What can hang from each mark
j238: j80 j285
j49: j320 j464 j612
j80: j238
j464: j49
j285: j238 j612
j612: j49 j80 j285
j320: j49

Each row was made from one small tree. The marks that hang from a mark follow it in brackets, in the order of their numbers. Every link used is in the known rows. Write each row's tree.
(in the rows, 128 means zero)
Known rows
j80[j238[j285[j612[j49]]]]: [140  90 156 137 105 119  86  91 122 169 104  93 115 124 108 135 179  66
  82 128 150 156]
j80[j238[j285[j612]]]: [132  86 144 143 101 128  91  90 118 157  99  90 120 134 108 129 168  68
  76 147 153 159]
j612[j285[j238]]: [111 101 117 138 114 134  81  98 148 121 132  93 127 148 116 155 161  83
  91 142 157 140]
j238[j80 j285[j612]]: [148 100 146 128 111 142 117  75  96 139 110  76 113 120 100 154 153  60
  93 126 150 161]
j80[j238[j285]]: [125  86 135 138  98 125  85  94 136 151 106 118 111 152 109 127 182  75
  82 137 155 162]
j80[j238[j285[j612[j49[j464]]]]]: [126  79 161 130 100 103  81  97 126 167  85 101 116 128  95 144 180  59
  78 126 158 147]
j464[j49[j612]]: [137  66 117  96 121 130  72  89 166 121  99  99  98 162 123 148 166 107
 110 114  76 161]
j612[j49[j320] j80 j285]: [108 119 146 112 153 121  74  96 104 146 109 107 113 146 147 147 189 113
  77 100 112 140]
j238[j80 j285]: [139  99 135 123 108 138 111  78 119 133 117 106 104 140 104 149 169  68
 101 114 153 166]
j612[j285[j238[j80]]]: [123 113 124 142 105 128  96  86 136 104 144  93 125 141 110 163 163  70
  90 135 167 148]
j320[j49[j464 j612[j80 j285]]]: [113  93 131  86 128 115  61 102 140 136  87 121 115 164 121 162 176 118
  99 103 109 158]
j464[j49[j320 j612[j285[j238]]]]: [124  81 118 126 121 120  65 104 150 105  97  64 108 151 139 145 172 110
  84 147 100 158]
j238[j285[j612[j49]]]: [141  87 151 116 126 137  92  88 116 171 100  78 109 120 108 150 161  75
 101 113 134 148]
j320[j49[j464 j612[j285]]]: [135  82 118  97 120 110  60 107 154 126  90 108 116 161 107 162 170 126
 109 110 118 155]
j612[j49[j320] j285]: [135 106 131 126 143 114  73 103 122 136 110  92 112 143 129 148 183 123
  89 110 124 137]
j612[j49 j80 j285[j238]]: [ 95 118 150 115 129 128  75  89 137 147 137 110 119 140 133 164 183  72
  89 105 142 139]
j320[j49[j464]]: [127  68 124 100 112 109  93 101 157 135  89 136 115 165 112 165 172 108
 113 100 109 129]
j285[j238[j80]]: [130  97 126 131  91 130 112  75 146 120 143  99 116 155 108 155 170  55
  89 136 142 137]
j49[j320 j612[j80[j238] j285]]: [116 115 131 124 130 122  53  97 109 138 101  88 116 171 138 114 194 117
  47 151 112 168]
j612[j49[j464] j80[j238] j285]: [ 88 106 162 112 122  90  60 101 133 145 100 144 118 147 116 159 198  79
  74  97 150 142]
j612[j285]: [122 101 115 126 132 135  78  97 135 120 121 105 121 150 114 153 159 110
  99 121 140 147]
j612[j80[j238[j285]]]: [ 98  99 149 122 110 133  85  86 121 162 105 133 111 157 127 127 187  68
  72 127 138 163]

Write each row's tree
[119 112 122 105 146 137  58  96 107 136  99  79 113 172 139 124 179 126
  63 138  97 162] -> j49[j320 j612[j80 j285]]
[115  98 149 123 118 132  95  80 109 154 108 102 127 148 125 134 169  72
  64 138 112 142] -> j285[j612[j80[j238]]]
[124  75 152 125 109 105  93  96 128 155  91  63 123 138 109 156 173  66
  69 142 121 104] -> j285[j238 j612[j49[j320 j464]]]
[ 97  87 155  80 130 110  81  88 140 162  95 142 104 163 114 162 189  79
  91  80 107 122] -> j612[j49[j464] j80]
[133  75 148 102 125 113  89  91 131 156  91  92 117 137  97 165 163  81
  95 107 114 118] -> j285[j612[j49[j464]]]
[133 119 140 133 110 115  90  85 141 121 149  95 118 128 110 174 178  68
  99 108 163 143] -> j612[j49 j285[j238[j80]]]
[140  67 118 104 128 123  74  96 148 120  84  81  97 166 135 136 175 122
  91 129  64 156] -> j464[j49[j320 j612]]
[152  90 142 118 136 124  95  89 109 157 100  68 115 137 123 142 170 102
  82 122  95 123] -> j285[j612[j49[j320]]]
[119  79 131  76 119 118  72  93 148 149  85 126 108 178 119 155 180 108
 100 101  87 150] -> j320[j49[j464 j612[j80]]]
[133  79 117 115 136 121  63 104 140 107  86  76 106 153 139 142 171 132
  90 131  86 164] -> j464[j49[j320 j612[j285]]]
[105  82 139 101 112 102  59  98 125 148  69 106 108 192 118 119 202  98
  42 146  98 147] -> j49[j320 j464 j612[j80[j238]]]
[159 104 159 128 120 126 114  80  86 152 103  65 107 114 112 148 172  71
  84 117 137 154] -> j238[j80 j285[j612[j49[j320]]]]
[108  93 136 110 123 118  56  93 147 117 101 112 108 152 138 144 179  99
  85 119 101 178] -> j464[j49[j612[j80[j238] j285]]]
[131  79 116 107 131 128  61  97 158 108 101  93 105 148 125 155 162 115
 109 115  99 170] -> j464[j49[j612[j285]]]
[ 92 104 154 101 147 101  69 105 111 143  83 118 114 151 130 158 192 105
  72  97 122 128] -> j612[j49[j320 j464] j80 j285]
[108  90 169 106 117 103  84  86 119 166  90 114 119 141 112 152 184  61
  68 111 119 127] -> j285[j612[j49[j464] j80[j238]]]
[120  98 163 106 134 143  92  82 101 181 100  90 109 123 122 149 167  67
  91 104 124 151] -> j238[j285[j612[j49 j80]]]
[116 105 147 124 103  94  84  94 148 118 124 106 119 132  96 184 180  60
  95 106 174 132] -> j612[j49[j464] j285[j238[j80]]]
[111 103 164 122 122 113  82  92 107 176  96 119 103 149 141 122 212  81
  62 112 122 153] -> j612[j49[j320] j80[j238[j285]]]
[123  98 162 112 140 138  94  88  87 181  88  78 108 127 133 137 175  80
  76 116 114 146] -> j238[j285[j612[j49[j320] j80]]]
[153 108 119 120 103 125  81  89 147 115 135  87 118 149 118 161 172 100
 105 124 131 168] -> j320[j49[j612[j285[j238[j80]]]]]
[104  91 140 120 112  99  69 105 159 133 113 106 121 138 101 176 178  73
  96 112 164 125] -> j612[j49[j464] j285[j238]]
[125  83 120 107 105 109  62 108 164 126  99  97 121 158 108 165 171 105
 103 126 132 149] -> j320[j49[j464 j612[j285[j238]]]]
[136 119 140 142 116 108  92  91 122 120 134  79 117 133 124 160 187  83
  80 123 150 138] -> j612[j49[j320] j285[j238[j80]]]
[152 104 152 136 106 117 116  77 110 141 127  53 120 127 117 155 175  58
  72 137 123 124] -> j285[j238[j80] j612[j49[j320]]]
